What can hang from each mark:
Q_859: Q_137 Q_501
Q_501: Q_137
Q_341: Q_35
Q_35: Q_137 Q_227 Q_501 Q_859 Q_933
Q_137: Q_227 Q_501 Q_859

Every row comes from one small tree of marks. The marks that hang from a mark follow it in brackets, in the order of their numbers. Every link used is in the known rows. Which tree was each row made from?
Known rows:
Q_501(Q_137(Q_859)): [-0.36  0.97 -2.30 -0.14  0.13  1.45  3.30 -0.39 -0.25  1.71  3.65  2.68
  0.74  1.60  1.08  0.61  1.25  0.69  2.22  1.61]
Q_341(Q_35(Q_137 Q_859 Q_933)): [-0.42  0.42  0.53  0.64 -2.09 -1.24  1.86 -0.94 -2.37  3.50  1.06  2.70
 -0.74  0.41  0.99 -4.93  2.32 -0.40  3.68  0.14]
Q_341(Q_35(Q_137 Q_501 Q_933)): [-0.59  1.00  2.67  0.59  0.84 -0.78  2.05  0.34 -0.63  5.87  0.24  3.18
 -1.35  0.14  3.12 -5.67  2.58 -0.49  4.17  0.10]
Q_35(Q_933): [-1.20  0.51 -0.89  0.54  1.73  0.24  0.74  1.02 -1.06  3.35  1.12  1.82
  0.57  1.02 -0.04 -3.06  3.06  0.97  3.06  1.25]
Q_35(Q_227 Q_859): [ 0.03 -0.25 -2.41  0.49 -0.06  0.02  2.52 -2.44 -1.04  2.24  2.42  1.59
  1.37  0.97 -0.20  0.85  2.35  0.37  2.85  1.07]
Q_501(Q_137(Q_227 Q_859)): [ 1.77  0.67 -1.53 -0.19  0.23  1.36  3.40 -0.99  0.97  2.64  3.95  2.37
  2.27  1.79  3.11  0.68  1.28 -0.36  1.86  1.46]
Q_35(Q_137 Q_227 Q_933): [ 0.76  0.29  1.46  0.58  3.09 -0.88  0.38 -1.89 -0.18  5.55  0.82  2.20
  1.39  0.93  0.56 -3.77  4.38 -0.53  4.70  0.76]
Q_341(Q_35(Q_137 Q_227 Q_501 Q_859)): [ 0.78  0.30  1.15  0.52 -0.90 -1.00  3.74 -2.84 -0.54  4.83  1.28  3.00
 -0.43  0.15  2.85 -1.86  2.01 -0.93  3.95 -0.15]
Q_341(Q_35): [-0.61  0.60 -0.05  0.58  0.20  0.13  1.61 -1.25 -1.44  1.54  1.77  1.82
 -1.49  0.06  1.86 -1.36  1.55 -0.30  1.37  0.82]
Q_35(Q_137 Q_227 Q_501 Q_859 Q_933): [-0.06  0.23  0.46  0.51  0.96 -0.90  3.04 -0.65 -0.34  6.54  0.72  3.14
  1.59  1.13  1.12 -3.48  3.53  0.41  5.76  0.25]
Q_341(Q_35(Q_227)): [-0.01  0.08  0.08  0.74  0.83 -0.05  0.97 -3.30 -0.59  2.08  1.97  1.28
 -0.37 -0.28  2.44 -0.93  2.04 -0.76  2.39  0.74]
Q_341(Q_35(Q_859)): [-1.02  0.24 -1.65  0.58 -2.61 -0.13  2.86 -1.49 -2.30  0.74  2.15  1.96
 -1.08  0.27  1.06 -0.87  0.98  0.22  1.54  0.64]
Q_35(Q_227 Q_859(Q_137(Q_501)) Q_933): [-0.60 -0.42 -2.88  0.77 -1.22  0.36  1.48 -3.07 -1.12  4.85  3.11  2.18
  1.99  1.14 -2.54 -1.20  2.18 -2.09  3.35  0.20]
Q_341(Q_35(Q_859(Q_501))): [-3.79 -0.29 -1.05  0.40 -4.25  0.48  3.10 -2.81 -1.70  1.78  1.34  2.75
 -0.75  0.70  0.90  0.36  0.61 -1.63  1.30  0.78]
Q_501(Q_137): [ 0.73  0.74 -0.67  0.18  0.96  0.78  1.88 -1.65  0.36  1.98  3.10  2.01
  0.44  0.99  0.16  1.42  1.57  0.22  1.81  1.44]
Q_35(Q_859): [-0.78  0.24 -2.35  0.40 -0.84  0.18  3.26 -0.55 -1.81  1.54  2.23  2.20
  0.44  1.28 -0.84  0.27  1.94  1.15  1.78  1.12]
Q_859(Q_137(Q_227) Q_501): [-1.60 -0.27  0.74  0.18 -1.36  1.23  0.85 -3.85  2.02  4.87  1.99  2.87
  2.27  1.80  1.13  2.60  1.88 -5.42  0.87  1.34]
Q_341(Q_35(Q_501 Q_859(Q_137) Q_933)): [-2.98  0.55 -1.57  0.69 -3.43  0.20  2.08 -0.49 -0.66  3.98  1.67  3.13
 -0.14  0.30  1.31 -1.94  0.98 -2.21  3.77  0.36]
Q_859(Q_137): [-1.09  0.64 -0.95  0.38  0.63  0.77  0.64 -2.10  0.03  3.00  2.43  2.38
  0.46  1.18 -0.62  1.64  2.06 -2.42  1.42  1.37]
Q_35(Q_501): [-0.94  0.85 -0.05  0.30  2.07  0.57  3.33  1.12 -0.27  3.98  1.14  2.65
 -0.32  1.03  1.34 -0.46  2.21  1.06  2.20  0.95]
Q_137(Q_227 Q_859(Q_501)): [-2.09 -0.04 -0.84  0.01 -0.92  1.61  3.43 -0.89  0.36  4.07  1.86  3.03
  1.97  2.26  2.99  0.01  1.82 -1.86  1.19  1.46]
Q_341(Q_35(Q_227 Q_501)): [-0.44  0.38  0.53  0.58  1.52  0.12  2.35 -1.88  0.19  3.80  1.52  1.99
 -0.59 -0.21  3.55 -1.01  1.85 -0.41  3.11  0.47]
Q_137(Q_227 Q_859): [ 0.65  0.53 -1.50  0.15  0.58  1.02  3.39  0.57 -0.30  3.05  2.72  2.22
  1.74  1.84  3.06 -0.94  2.24  0.21  1.46  1.32]

Which tree is each row?
[ 0.37 -0.14  0.91 -0.02 -0.79  1.26  1.83 -3.43  2.42  3.84  2.51  2.59
  2.35  1.61  1.99  2.56  1.23 -2.80  1.34  1.45] => Q_859(Q_501(Q_137(Q_227)))
[ 2.25  0.40  2.35  0.45  1.99 -0.80  0.83 -0.43  0.24  5.82  0.97  2.40
  1.88  1.35  2.11 -4.47  3.89 -1.10  3.26  0.66] => Q_35(Q_137(Q_227) Q_933)
[ 1.25  0.65  2.34  0.29  3.57 -0.48  2.80 -1.80  0.73  6.23  0.94  2.96
  0.49  0.98  2.18 -1.23  3.55 -0.36  3.81  0.54] => Q_35(Q_137 Q_227 Q_501)
[ 1.73  0.33 -1.61  0.26  0.52  1.16  4.38  0.23 -1.12  3.92  3.38  2.37
  1.18  2.04  1.71 -1.95  1.87  0.16  0.66  0.42] => Q_137(Q_227 Q_501 Q_859)
[ 2.21  0.13 -0.21  0.43  0.32  0.87  1.89 -2.77  0.47  4.71  3.45  2.31
  1.45  1.47 -0.08  0.51  1.81 -3.55  0.26  0.43] => Q_859(Q_137(Q_227 Q_501))
[-1.42  0.97  0.37  0.44 -0.44 -0.33  2.33  0.12 -2.14  4.12  1.26  3.10
 -0.76  0.79  2.81 -6.24  2.60 -0.37  3.74  0.47] => Q_341(Q_35(Q_137(Q_859) Q_933))
[ 1.70  0.71  3.55  0.55  0.79 -0.87  2.04 -0.19  0.65  6.72  0.47  3.02
  0.08  0.32  4.92 -5.60  2.75 -1.53  3.80 -0.12] => Q_341(Q_35(Q_137(Q_227) Q_501 Q_933))
[-3.80  0.46  0.37  0.04 -0.16  0.52  2.58 -0.12 -1.03  5.88  0.42  4.00
  1.10  2.26  1.03 -4.03  3.08 -1.32  3.78  1.11] => Q_35(Q_137(Q_859(Q_501)) Q_933)
[-0.53  1.07  0.53  0.22 -0.37 -0.16  3.24 -1.15 -2.01  3.12  1.90  3.16
 -1.44  0.82  2.91 -3.34  2.00 -0.78  2.26  0.55] => Q_341(Q_35(Q_137(Q_859)))
[-3.29  0.55  1.33  0.08 -2.03  0.39  3.16 -2.43 -1.35  4.11  1.09  3.94
 -1.11  1.27  2.86 -2.37  1.59 -2.79  1.94  0.72] => Q_341(Q_35(Q_137(Q_859(Q_501))))
[-1.72  1.16 -2.01 -0.01  0.59  1.44  3.83  2.36  0.39  4.32  2.42  3.38
  1.10  1.51  2.27 -2.42  1.61  1.45  4.46  1.20] => Q_35(Q_501(Q_137(Q_859)) Q_933)
[-0.22 -0.08 -1.17  0.72 -4.04 -0.04  0.41 -2.43 -0.07  3.26  2.64  2.07
  1.51  0.43  2.04 -1.80  1.33 -3.33  2.67  0.47] => Q_341(Q_35(Q_859(Q_137(Q_227)) Q_933))
[-0.05  0.12 -2.02  0.32 -0.21  0.37  2.79 -0.92  0.99  4.42  2.35  2.48
  2.28  0.89  0.89 -0.57  1.85  0.91  5.52  0.85] => Q_35(Q_227 Q_501(Q_137) Q_859 Q_933)
[ 0.18  0.80  0.50  0.22 -0.17 -0.56  4.61  0.08 -0.97  4.89  1.12  3.75
 -0.11  1.51  0.57 -1.20  2.49  0.68  3.07  0.47] => Q_35(Q_137 Q_501 Q_859)
[ 1.40  0.64  1.31  0.40 -0.40  0.44  1.95 -0.43  1.82  4.54  2.04  2.35
  0.80  0.10  4.86 -2.55  1.07 -1.05  3.72  0.50] => Q_341(Q_35(Q_501(Q_137(Q_227)) Q_933))
[-1.42  0.14 -1.38  0.59 -2.40  0.21  2.58 -3.64  0.34  3.61  2.50  2.66
  0.32  0.10  1.99  1.28  0.84 -3.02  3.34  0.36] => Q_341(Q_35(Q_227 Q_501 Q_859(Q_137)))
[ 0.58 -0.06 -0.17  0.55  0.34 -1.09  1.61 -2.01 -1.09  4.89  1.29  2.32
  1.87  1.11 -0.21 -3.26  3.85  0.08  4.90  0.66] => Q_35(Q_137 Q_227 Q_859 Q_933)
[-1.16  0.06 -3.03  0.68 -1.82  0.49  2.15 -1.16 -1.76  4.28  2.98  2.74
  0.91  1.45 -3.11 -1.72  1.81 -1.54  2.31  0.27] => Q_35(Q_859(Q_137(Q_501)) Q_933)
[ 0.35 -0.37 -2.86  0.64 -1.27  0.48  2.47 -4.38 -0.90  3.73  3.87  2.24
  1.38  1.32 -2.35  1.53  1.59 -2.58  1.86  0.34] => Q_35(Q_227 Q_859(Q_137(Q_501)))
[ 0.16  0.54  2.64  0.70  1.71 -0.95  1.44 -1.58  0.14  6.59  0.31  2.72
 -0.33 -0.09  3.49 -5.11  3.25 -1.10  5.25  0.04] => Q_341(Q_35(Q_137 Q_227 Q_501 Q_933))
[-4.99 -0.31 -2.14  0.42 -3.66  0.90  0.92 -2.24 -0.35  4.36  1.41  3.28
  1.86  1.72 -1.73  0.42  1.81 -3.52  2.87  1.26] => Q_35(Q_859(Q_137 Q_501) Q_933)
[-0.32  0.43 -0.36  0.47 -0.36 -0.94  2.33  0.05 -1.90  4.42  1.08  2.82
  0.69  1.37 -0.79 -3.82  3.29  0.67  3.90  0.64] => Q_35(Q_137 Q_859 Q_933)
[-0.89  0.04 -0.23  0.88  0.84 -0.20 -0.17 -2.03 -0.77  3.21  1.40  1.13
  0.29 -0.33  2.13 -3.76  2.77 -0.55  3.94  0.75] => Q_341(Q_35(Q_227 Q_933))
[ 3.11  0.50  3.24  0.41  0.19 -0.90  1.80 -2.67  0.03  4.09  1.60  2.28
 -0.14  0.41  3.77 -2.69  2.41 -2.34  1.51  0.28] => Q_341(Q_35(Q_137(Q_227)))
[ 1.51  0.31 -1.14  0.22 -1.13  0.47  3.35  0.48  1.45  4.61  2.57  2.74
  2.74  1.37  2.31 -0.95  1.44  0.64  4.04  0.71] => Q_35(Q_501(Q_137(Q_227)) Q_859 Q_933)
[ 0.46  0.53  1.98  0.51  3.33 -0.73  1.63 -0.63  0.62  7.39  0.43  2.91
  1.16  0.92  1.69 -3.95  4.11 -0.18  5.39  0.45] => Q_35(Q_137 Q_227 Q_501 Q_933)
[ 2.07  0.08  1.07  0.69  2.93 -0.68  1.42 -2.18 -1.06  6.61  1.55  2.26
  0.82  1.05 -0.82 -4.90  3.92 -0.62  3.80 -0.06] => Q_35(Q_137(Q_501) Q_227 Q_933)
[-0.91  0.73 -1.98  0.10  1.36  1.24  3.20  0.23  1.13  5.00  2.62  2.80
  2.22  1.32  2.89 -1.80  2.00  0.88  5.57  1.23] => Q_35(Q_227 Q_501(Q_137(Q_859)) Q_933)
